Every row comes from one small tree of marks. Brackets hold a mark, then the marks that hang from it, in alphabetical order. Every link used is in the known rows. Which tree was each row made from?
In the rows, zero is written as 128.
Known rows:
[somolon [goni zepa] [vagu nupe [sebir lekidap]]]: [120 157 210 123 145 143 167 129 123 153 102 146 204 110 103  91  91 126
 145]
[tufe [nupe [vagu sebir]] siten]: [174  89  83 152  77 135 123 128 144 106 134  54  88 140 188 130 173 121
 137]
[tufe [nupe [vagu [sebir [goni zepa] lekidap]]] siten]: [111  89  70 152 106 109 117 106 130 133 146 121 161 134 160 127  96  90
 104]
[siten [tufe [nupe vagu]]]: [188  64  99 146  79 136 105 128 164  86 141  47  53 154 189 152 151 162
 103]
[vagu nupe [sebir goni lekidap]]: [ 89 150 107 133 146 134 126 114 125 111 117 151 175 122 114 147 161 107
 123]
[siten [tufe [nupe [vagu [sebir goni lekidap]]]]]: [119  88  68 152 109 123  88 100 132 108 153 111 154 148 177 133 169 107
 100]
[goni sebir somolon]: [185 134 153 108 140 129 123 157 113 123 129 128  50 114 121 146 134 156
 148]
[nupe [vagu sebir]]: [133 126 107 139 103 151 134 116 127 127 116  99  97 140 136 127 217 125
 180]
[nupe [vagu [sebir [goni zepa] lekidap]]]: [ 68 125  97 138 131 122 132  95 112 151 128 165 167 131 107 128 139  97
 146]
[lekidap [sebir [goni [somolon [vagu nupe]] zepa]]]: [136 173 167 101 133 109 148 157 128 132 102 189 146 107  88  95  58 140
  73]
[siten [tufe [nupe [vagu [sebir [goni somolon] lekidap]]]]]: [ 96 101  89 133 102 112  76 113 120 122 159 125 133 148 173 124 159 116
  96]
[goni [sebir lekidap] [somolon [vagu nupe]]]: [165 181 211  97 155 126 134 148 116  86 126 168 130 122 120 105 130 155
  85]
[somolon [goni zepa] [vagu sebir]]: [157 131 174 127 141 155 166 143 125 191 101 115 152 110 103  95  93 126
 195]
[siten [tufe nupe]]: [211  62  94 141 115 135 105 149 165  94 139  42  68 140 183 171 117 167
  99]
[vagu nupe [sebir lekidap]]: [117 146 141 127 141 141 133 124 131  93 110 124 163 126 130 141 182 129
 132]
[nupe vagu]: [147 116 107 137 104 138 135 121 147 108 130  90  60 141 130 153 185 141
 162]
[tufe [nupe vagu]]: [166 108 103 135  97 132 124 112 160  88 133  69  53 146 162 146 162 140
 130]
[vagu nupe [sebir goni]]: [115 141 103 139 122 145 137 130 136 128 104 123 124 122 114 143 155 118
 132]
[sebir goni lekidap]: [121 123  75 133 168 120 114 118 136 117 147 139 136 122 111 179 132 106
 139]
[tufe [nupe vagu] siten]: [192  80  81 150  79 125 122 132 165  88 144  48  53 144 185 154 139 136
 121]

Which tree is each row?
[107 157 170 109 168 129 138 144 104 153 125 147 176 122 109  94 109 139
 136]	[goni [somolon [vagu [sebir lekidap]]] zepa]
[147 169 230  96 154 119 146 152 113 107 118 177 139 118 106  96  68 164
  75]	[goni [sebir lekidap] [somolon [vagu nupe]] zepa]
[ 81 165 168 109 151 112 136 140 129 129 129 176 155 122  87 116  51 142
  73]	[sebir [goni [somolon [vagu nupe]] zepa] lekidap]
[ 69 130 116 127 102 122 131 121 110 178 123 151 100 129 101 114 124 121
 157]	[nupe [vagu [sebir [goni somolon zepa]]]]
[100 116 111 120 138 114 126 146 128 166 131 135  77 119  89 159  54 145
 139]	[sebir [goni somolon zepa]]
[191 139 204 114 176 129 157 135 115 156 126 165 161 105 102 109  60 127
 155]	[somolon [goni [sebir lekidap] zepa] vagu]
[ 91 161 147 127 156 135 150 124 122 133 107 169 211 123  98 101  99 115
  95]	[somolon [vagu nupe [sebir [goni zepa] lekidap]]]
[146 132 177 102 163 108 125 143 105 131 135 170 110 113 107 140  75 148
 122]	[goni [sebir lekidap] somolon zepa]
[ 58 151 100 125 124 117 106 105 105 144 146 167 139 133 117 124 188  99
 156]	[nupe [vagu [sebir [goni somolon] lekidap]]]
[125 103  54 153 107 115 105 107 131 111 158 111 151 135 174 137 156  82
 120]	[tufe [nupe [vagu [sebir goni lekidap]]] siten]
[ 78 125 115 117 163 100 118 129 119 152 146 166 127 118  91 160  57 127
 127]	[sebir [goni somolon zepa] lekidap]
[132 141 178 122 165 140 155 129 117 179 119 144 204 111 104  98  97 110
 182]	[somolon [goni zepa] [vagu [sebir lekidap]]]
[172  74 100 148  81 146 108 123 146 106 131  54  90 154 193 126 186 145
 122]	[siten [tufe [nupe [vagu sebir]]]]
[134 177 179 111 120 153 143 158 126 121 103 116 119 128 121  91 163 156
 126]	[goni [somolon [vagu nupe sebir]]]
[109 129  74 144 110 142 130 108 126 143 124 125 107 134 119 132 197 101
 171]	[nupe [vagu [sebir goni]]]
[ 49 155 147 116 139 110 125 128 110 145 117 178 168 114  95 127  89 125
 107]	[vagu nupe [sebir [goni somolon zepa] lekidap]]
